Each row was made from one walk, in order. Every step used is in the known rows, and no mark comes twice. Write each row's walk.
Known rows:
L-J-S: [-28  34  40 -46  21   0  -1  12  18 -29  65 -40  -1 -13 -21 -13  -6  38
  15   8 -11 -16  16 -10  23  39  15  18 -28 -27  43  24  26  -3 -15  39
  29  -2  17  -1   5  17 -11  -8   5   4  -8  10  30 -19 -16  17   6 -19
 -12  -8  12  19]
X-L: [ -3  -6  28 -28  14 -18  -6  31   5 -22  62  19  25  -8 -25 -10  10  13
  18 -14   2  18  -6   3  34  53  -4  -1 -27 -31   9   9  35  16  21  17
  27  12 -24  28   9  32 -18 -11 -12  -4  11 -29  -4  -8  13  11 -19 -28
 -26  -2 -18   3]
B-L: [ -1   8  28 -18  15  -2  -8  10 -29   1  68   5  15 -29 -28 -13  -5  22
  -3   1  17  16   5 -21  42  57  15  -1 -12 -21   8   4  26  20   4  26
  39 -12  -6  17  10  29 -16 -31 -35  -4   7 -13  -5 -13  12  31  -1 -35
 -12  -1   6 -13]
Z-X-J-L-B: [-28   9  52   4  43   4   5  28  41 -33  68  41  50 -21  -5 -26 -19  61
  14 -19  38  10  21 -14  38  46  24  32 -22 -22  44  43  32  11   1  19
  56  29  25  36  16  13 -39 -28 -32  15  -8 -29  24 -22  -4  28   6 -22
 -19   5  52  -8]
X-L-J-S: [-15  18  39 -49  17   3  -4  27  18 -48  66 -26  11 -16 -12 -11  -2  39
  13 -15 -10 -18  18  -2  29  51   1  19 -25 -48  39  22  45  15  -1  29
  25  20  14  12   1  24 -19  -3   8  -3  -2  -3  26 -19 -16  22  -7 -22
 -13  -8  -5  16]
Q-S-X-J: [-23   3  50 -16  30 -10  17  50  44 -48  92  29  50   4  -7 -13 -29  47
  14   3  36  14  23 -35  25  59  -3  18 -12 -27  31  28  34 -11  16  11
  40   4 -16  33  21 -12 -10 -15 -11  18 -28 -23   6  14  -6  29 -14 -13
 -19   6  14  12]
Q-S-J: [ -8  -7  58 -35  24  -7   4  30  24 -17  77  21  13  -6 -27  -9  -6  18
   7  35  23  -8  16 -40  19  38  20  10 -15 -24  18   2  36 -14   6  40
  32  -2 -29  28 -22   8  -2 -11 -19  22 -17 -11   3  -2  19  11 -10 -13
 -13 -10   0  19]
B-L-J: [ -1  21  40 -23  23  13   0   2 -16 -25  55  -9  -5 -35 -35  -1  -7  29
   3   1   2  11   3 -32  38  65  19  13 -22 -30  26  25  27   0   1  23
  56  13  18  15  -3  25 -25 -30 -36   7  -1 -13  -3  -6 -25  38   3 -39
   3 -11   4  -1]
X-S-Q-L-J: [ -8   2  27 -32  35   3  17  26  -6 -61  42   8  21  -8 -18   4 -16  34
  27  -4  -2  -9   6  -8  13  49  -4 -18 -19 -42  44   1  79   3  11  11
  49  13   1  16  14  23 -11  -4   1  14  -1 -22  -6  14   8  36   8 -37
 -13   6 -14  25]
Q-L-J: [  6  16  41 -32  30 -10  14  20   8 -43  45  11  13 -26 -28   1   4  28
  23  -1  -6  17   5 -24  18  63   4   0 -39 -33  30  28  47  -4  -3  24
  60  26  10   6  -1  21 -18 -14 -16   8   1 -19  -6  -2 -22  32   8 -36
   8 -14  -6  19]
S-J-L: [-18 -23  44 -26  16   8 -20   4 -20  -8  55   8  39 -13 -17 -16   6  11
   3  -5  18   1   3 -34  26  49  30  28 -19 -27  12  11  63  15   5  33
  30  12  -5  23  -1  14 -31 -27 -29  12   7 -12  17 -38  20   8 -18 -32
 -18 -12  28  12]
X-J-L-B: [-31  12  55  -1  36  14   3  22  26 -35  60  28  35 -23   1 -36 -17  43
  10 -20  34  13  23 -12  27  53  23  25 -30 -36  33  37  42  10  -4  31
  57  37  17  25  16  20 -43 -18 -32  21   2 -20  20 -28  -8  25   0 -31
 -16  -5  31   4]
Z-X-L-B: [-12  21  39 -12  41 -17  12  44  50 -24  73  51  34 -13 -25  -5 -10  51
  14  -7  22  13  12  15  52  46   6  18 -21 -18  37  19  13  10  10  17
  45  19  -4  48  11  33 -22 -20 -29  -1   0 -38  10   3   7   6   0 -15
 -18   5  16  -9]
X-S: [-20  21  24 -29  18  -9   6  29  18 -12  64  10  10  -4 -19 -28 -14  16
  28  19  17   5  -2  -4   9  28   5 -10 -20 -33  33   3  41  13   2  18
  11 -16 -19  20  17  19  -3  -2 -11  14  -9 -15  10   3  15  12   3 -21
 -34   5   5   7]
L-B: [-25  46  46 -13  38  -5  17  22  34  -3  65  26   0 -12 -25 -18 -10  30
   9  21  16  19  13   4  34  36  18   7 -30  -8  33  15   1  -8 -11  39
  50   9  -8  19  15  34 -18 -16 -38   7   6  -9  16  -5   0  -5   7 -20
 -11  -5  11   5]
L-J-S-Q-Z: [-23  14  43 -45  41   2  12   6  -5 -30  58 -12  18  -7 -14  14 -38  22
  24  17   2 -13   5  28  28  59  17  10 -35 -12  40  12  43   1   2  29
  20 -18  -4   9  21  37   2  -6  -1  15  10   1  15  20  14  27  -7  -1
 -25  21  21  29]
Q-S-J-L-B: [-37   1  68 -20  34  18  10  34  34 -31  67  36  22 -28  -2 -28 -15  32
  -9   8  34  -1  39 -22  27  43  29  30 -22 -33  36  22  61   5  -5  38
  51  26  -7  27 -10  20 -25  -8 -44  30  -3  -9  20 -24   5  12  -6 -23
  -3 -16  28  23]
Z-Q-L: [ 12  -7  36 -24  18 -21   4  20  -8 -12  49  15  53 -27 -37  -6   8  29
  34 -15  10  14   8  -6  28  56  -8 -18 -20  -9  22  -5  36  17  26   6
  46  -9 -27  20  21  20 -11 -13   3  -7   2 -16 -30   7  39  36 -14 -31
 -18  15  -6  -3]
J-L-B: [-41  25  52 -11  27   6   4  19  16 -15  54  23  20 -27  -7 -23  -9  27
   3  -7  19  21  16   6  35  43  21  17 -32 -18  33  24  39  15 -12  27
  48  18   3  14  23  31 -34 -13 -37  15  12 -10  22 -25  -2   6  -1 -28
 -10  -8  31  12]
B-L-J-S-X: [-27  31  39 -34  23   7   1  27  -7 -43  82 -13  27  -4 -13  -5 -32  55
 -16  -1   4  -6  30 -26  50  68   9  34  -7 -25  36  23  44  14  -6  21
  39   0  21  14  24   1 -17 -34 -27  -9 -11   2  26  -9 -16  27 -12 -15
  -1  -8  26  10]
B-L-J-S: [-14  22  35 -44  23  11  -5  11  -8 -32  71 -38  -1 -31 -14 -16 -14  43
  -7  -2   0 -21  27 -26  34  56  18  18 -17 -40  34  22  42  17 -13  36
  35   1  26   4  -1  20 -17 -19 -13  -5  -4   9  23 -24 -18  39   5 -24
  -2 -10  17   4]
Z-X-S-Q: [-34   4  10 -20  32  -9   5  27   7 -14  65  17  38  19 -31   3 -29  41
  35  17  18 -15  -5  14  30  21   1 -13   4  -9  42 -14  40   6  21   2
  13 -38 -19  34  37  21   5 -11   4   7 -13 -23   6  23  49  14   5 -15
 -53  35  18  -5]
Q-Z: [  6  17  51 -32  28 -20  14  11   7   0  61  26  18 -20 -25  -1 -18  -2
  32  27  20  37 -10  17  24  68  15   6 -56  -4  20  14  19   5   1  27
  20 -15 -22  18  17  34   3 -14 -27  23   9 -17  -6  18   9  18 -11  -1
 -15  11  18  11]
S-X-J-L: [-32 -16  42  -7  20   8 -10  26  -4 -41  65  20  71   0   3 -17 -19  37
  11 -30  30  19  11 -32  29  69   7  29 -21 -27  23  34  60  15  15   7
  36  18  10  25  37  -4 -35 -32 -22  11  -7 -23  17 -21   2  28 -24 -32
 -24   3  37   5]
Q-S-X: [-40  20  51 -27  21 -19  19  48  31 -27  88  23  36   5 -16   0 -28  28
   4  20  17  25  18 -14  38  52 -11   9 -18  -4  32  14  34  -2   3   6
  31 -20 -30  19  28   3   4 -11 -17  13 -22  -8   4  23   3   8 -11  -4
 -12   1  12  23]
L-J-S-Q-Z-X: [-18  14  38 -37  49 -12  12  16  15 -28  67   3  40  -4 -31  25 -40  47
  35  16  10 -12   0  21  41  55  14  21 -26   2  50  16  30   3   6  15
  24 -26   5  23  21  26  10 -20   1  13  -9 -14  12  27  14  32   4  10
 -32  31  46  10]
Z-Q-L-B: [ -2  24  52  -9  39 -11  25  24  23 -20  53  34  39 -32 -28 -15  -3  44
  22  -7  21  12  27   6  35  51   1  -6 -23 -12  39   4  23  11  11  19
  62  10 -18  33  18  28 -20 -10 -22  -3   5 -14 -15   6  26  26  -5 -30
  -6  12   1   4]
Z-Q: [-16  11  39 -15  11  -9  -4   2  -1   8  55 -14  30 -14 -54  -6   4  17
  37   5   4   8  -2   1  32  36   2  -3 -18   3  29  -3  -3   0  27   5
  30 -26 -34  30  28  27 -12 -13   4  -4  -1  -1 -20  15  38  21 -17 -28
 -38  25   2 -10]

Write each row's walk:
[-33  10  20 -35  28  20  -8   7 -32 -35  64 -39  11  -6 -18   7 -23  43
  -8  -2  -6 -37  19  -6  42  47   6   5   1 -27  31  -6  46   9   2  30
  35 -15  10   8  19  26 -10 -20   2 -13   6   9  19  -8  18  32  -1 -30
 -23  12   4   9] | B-L-J-S-Q
[ 20   1  50 -12  48 -24   8  25  39 -22  75  42  53 -12 -25  -2 -26  45
  47  10  43  20  -8  -8  26  64  22  20 -37 -11  26  42  10  -3  13  14
  30  -6   3  43   8  11  -7 -32 -17  25 -17 -39  -1  17   5  45   0   2
 -28  27  43 -13] | Q-Z-X-J
[-23  28  40 -46  28 -10  12  39  14 -53  70   2  44   3  -8  -4 -22  59
   1  -5   0  -1  28 -21  35  68  -6  25 -19 -23  42  26  59   9 -10  22
  39   4  13   7  25  -4 -14 -20  -9 -11 -12  -5  22  -6 -14  24  -9 -13
   5  -9  19  24] | Q-L-J-S-X
[-42  31  31 -40  18 -17  -2  31  13 -15  85  -6  40  19  -9  -9 -23  43
   2   6   8   0  19  -7  45  49   1  21 -10  -4  29  10  33  12  -3  25
  16 -27  -8  11  40   3  -5 -21  -9 -11 -12   5  33  -9  13  -5 -15  -2
 -24   1  27  13] | J-S-X
[-16  -8  16 -46  28 -17   1  29 -17 -29  64  -1  48   4  -7  -1 -13  40
   9  -8   6 -23  19   9  35  49 -10 -22  -6 -21  19 -15  73  20   3  31
  30 -19 -14  -2  27  26   2  -8  16 -20   8  -4   8 -16  50  21  -2 -22
 -19  15  -3  16] | J-S-Q-L
[-28   8  56 -14  35  17  -2  13  11 -14  58  32  26 -17 -11 -23  -7  29
  -5   3  26   4  23 -20  35  44  36  34 -21 -23  26  20  47   8  -5  42
  52  28   2  31  -1  23 -38 -27 -49  19   9 -12  26 -34   8   1  -9 -27
  -7 -15  31  13] | S-J-L-B
[-17   3  30 -25  16 -19  -3  44   7 -29  72  34  51  13 -19   1  -9  25
  11 -16  10  26  -1  -1  45  67 -16  16 -15 -18  15  11  41  16  26   6
  27  11 -20  39  31  16 -19 -24 -22  -8   5 -31   3   6  10   2 -33 -20
 -21   0  -5   9] | S-X-L
[-39  13  55 -18  17 -12  18  43  26 -22  79  10  48  -4 -31   5 -26  35
  17  10  17  15  21  -7  43  49 -16   7  -9   4  41   3  22  -2  26 -10
  32 -28 -44  30  37   1   2  -7  -3   6 -22  -2 -14  37  24  20 -26 -11
 -23  18  11  13] | Z-Q-S-X
[-26   7  28 -40  15 -17  -6  51  12 -37  83  12  56  11  -3  -9 -16  44
  -1 -24   3  -2  15   6  50  60 -16  21 -10 -27  20   9  50  29  16  16
  13   3 -12  28  31  11 -14 -16  -6 -19  -1 -14  21  -8  14   4 -34  -9
 -25   1   5   7] | J-S-X-L
[-18  17  29 -18  48  -2  28  44  17 -39  55  48  30  -8  -2 -16 -29  46
  12   3  25  -8  24  16  24  40  -2 -21 -10 -31  40 -11  66  15   5  24
  47   9 -12  27  29  33 -12  -1 -20   6   5 -20   3   8  34  16   9 -27
 -17  12  -4  16] | X-S-Q-L-B
[ -8   6  36 -22  41 -27   9  15   7  -2  65  34  47   1 -38  27 -31  25
  39  22  20  15 -16  30  45  52  10   2 -26  20  31   4  16   3  20   6
  24 -40 -22  36  31  33  15 -27 -14  14  -3 -29  -8  37  39  19  -3   4
 -34  39  41  -1] | S-Q-Z-X
[  1   0  29 -28  33  -7  -4  27  32 -11  73  35  35   7 -32 -12 -12  39
  29  31  34 -18   1 -31  18  26  29  21   0 -27  33   7  38   6  14  27
  18  -9 -10  52  -8   6  -7 -26 -20  18 -27 -28  13  -1  28  12   3  -6
 -34   6  29  -7] | Z-X-S-J
[-24  11  53 -32  23  -2  18  53  37 -72  71  17  23  -9 -16   9 -17  32
   9 -11  -2  16  17 -16  34  66 -18  21 -26 -37  43  28  53  -4  18  -1
  45  29  -7  32   5   9 -16  -7 -15  17 -13 -25  -5  23 -31  25 -22 -22
  -3 -12 -12  29] | Q-S-X-L-J
[-25   4  54 -21  13 -12  13  27  24 -14  70  -7  23 -26 -38  -5  -9  19
  30  11  15   4  15  -2  27  33  -8 -11 -18  -8  37   0  15  -1  20   4
  29 -30 -44  25  12  16   6  13  11  14 -18   1 -24  26  29  35 -13 -19
 -28  19  -5  11] | Z-Q-S
[-34  33  44 -27  36  -5  12  55  43 -39  84  34  40   3   3 -15 -24  57
  -9 -14  12   1  33  16  51  55  -3  28 -14 -28  35  13  36  21   4  24
  34  22  -3  34  27  22 -25 -14 -27 -12   5 -14  30  -9   2  -5 -22  -7
 -13  -4  12   7] | J-S-X-L-B
[-50  10  16 -41  22  -3 -10  13 -14  -7  72 -29  25  16 -18   3 -21  30
  10  10   0 -32   6  15  38  26   5  -6  -4  -7  26 -18  36   9   4  34
  14 -40 -17   4  35  29   1 -11  15 -16  10  10  24 -11  48   5  -3 -17
 -45  22   6  11] | J-S-Q
[  2   3  34  -7  36 -22  -4  24  38 -17  78  25  46  -2 -31  -7  -8  54
  38   1  31   8  -6 -29  31  45  16  16 -15 -14  30  29   1  -9  15  19
  35  -3   7  40  12   4 -13 -35  -7   7 -23 -35   5   0   8  30   7 -13
 -35  20  31 -18] | Z-X-J
[-16 -22  35 -26  23   4 -15  23   6 -21  61  28  53  -6 -13 -21 -11  35
  17   1  33 -11   5 -31  19  38  26  30  -7 -34  33  15  76  30  11  16
  15   2   4  41  -1   7 -19 -23 -21  20 -18 -27  21 -21  26  21  -9 -19
 -33   1  47  -1] | Z-X-S-J-L
[ -5   2  25 -26  42  -6  17  31  10 -56  48  21  38  -7 -25  11 -22  56
  35  -2   6 -13   3  -8  24  46  -3 -10 -12 -32  53   9  68   4  16   0
  47   5   6  26  18  18  -4 -14   1  10 -15 -32  -6  23   9  43  14 -28
 -17  15   9  14] | Z-X-S-Q-L-J
[-30   7  48 -16  36  22   7  24  21 -30  59  38  26 -17   2 -36 -19  35
   2   5  34  -7  25 -17  21  37  33  29 -19 -42  36  17  67  21   0  38
  39  29   4  36   0  22 -34 -11 -47  26  -2 -15  29 -26  13   8  -7 -25
 -18 -13  32  12] | X-S-J-L-B
[ -3  15  43 -45  25  -3   5  17   9 -41  58 -32  31 -27 -23 -10  -3  50
  26 -15  -7 -22  28  -9  23  49  -4   4 -21 -31  49  16  49  14   3  21
  40   4  10  10  10  14 -13  -1  20  -9  -8   6   2  -7   4  44  -4 -25
  -8   3   6  12] | Z-Q-L-J-S
[-28 -31  57 -32  14   6  -8  25   3 -26  66  15  36 -20  -9 -18  -7  11
   0   1  25  -2  21 -37  18  47  22  22 -16 -31  18  14  77  13   6  28
  32   9 -14  21 -10   9 -18 -10 -18  26  -7  -9  12 -22  16  22 -17 -25
 -12 -14  22  24] | Q-S-J-L
[-25   8  49 -12  42  13   8  32  37 -26  64  50  44 -14  -7 -29 -22  52
  13   5  42 -12  24 -18  29  34  33  35 -11 -31  48  22  58  22   0  27
  41  21  12  49   0  16 -26 -22 -43  24 -16 -28  26 -19  12  15   0 -18
 -23  -4  49   1] | Z-X-S-J-L-B
[ -1  32  46 -20  41 -16  21  35  29 -25  58  47  21 -23 -14 -20  -7  39
   8   3  20  21  22   1  30  53   9  -4 -30 -19  31  13  34   4  -9  36
  61  21  -7  17  12  32 -18 -15 -35   0  10 -20   4  -9   6  10   9 -26
   9  -7   3  13] | Q-L-B
[ -9   6  36 -42  40  13   8   8 -31 -35  64 -13  23 -20 -11  12 -43  27
   5   8   8 -16  15  16  39  74  15   8 -25 -20  33   4  55  17   4  26
  28 -15   4  12  15  38  -4 -15 -14   9  14  -2   7  12  13  48  -8  -6
 -14  21  20  16] | B-L-J-S-Q-Z
[ -8 -12  19 -28  29 -21   4  22 -21 -23  51  24  46   0 -22   8  -7  24
  15  -5   6   3   0   4  32  56 -11 -28 -12 -13  12 -15  58   8  16  18
  43 -11 -24   9  26  31  -5 -15  -1 -12  16 -18 -12  -1  45  19  -6 -34
 -18  13 -13  15] | S-Q-L
[-35   0  19 -41  30  -1  -8  25   5 -46  69 -20  40   8 -24  18 -17  57
  20 -16  -9 -38   8  16  47  37  -2  13  -1 -23  44   2  47   7  19  15
  28  -8   4  26  23  27  -7 -14  24 -14  -6 -15  20   2  22  24  -5 -19
 -39  20   8   8] | Z-X-L-J-S-Q
[  1 -26  44 -29  32   0  -1  22   3 -23  59  45  58 -17  -6 -13 -27  28
  29   6  44   2   4 -16  18  58  31  32 -22 -31  33  22  83  37  12  15
  12   2   1  47   0  12 -13 -17 -33  36 -11 -31  12  -5  25  32 -14   0
 -27   9  58   4] | Q-Z-X-S-J-L
[-18  16  42 -27  25  -2   8  32  16 -54  62  15  29  -1 -25  12  -8  32
  10 -12 -10  22   1 -12  36  70  -6  27 -28 -30  32  31  40  -3  19   4
  46  31   3  37  21  15 -30 -24 -22   5   0 -28   3  15 -25  16 -24 -28
  -7  -9  -8  17] | S-X-L-J
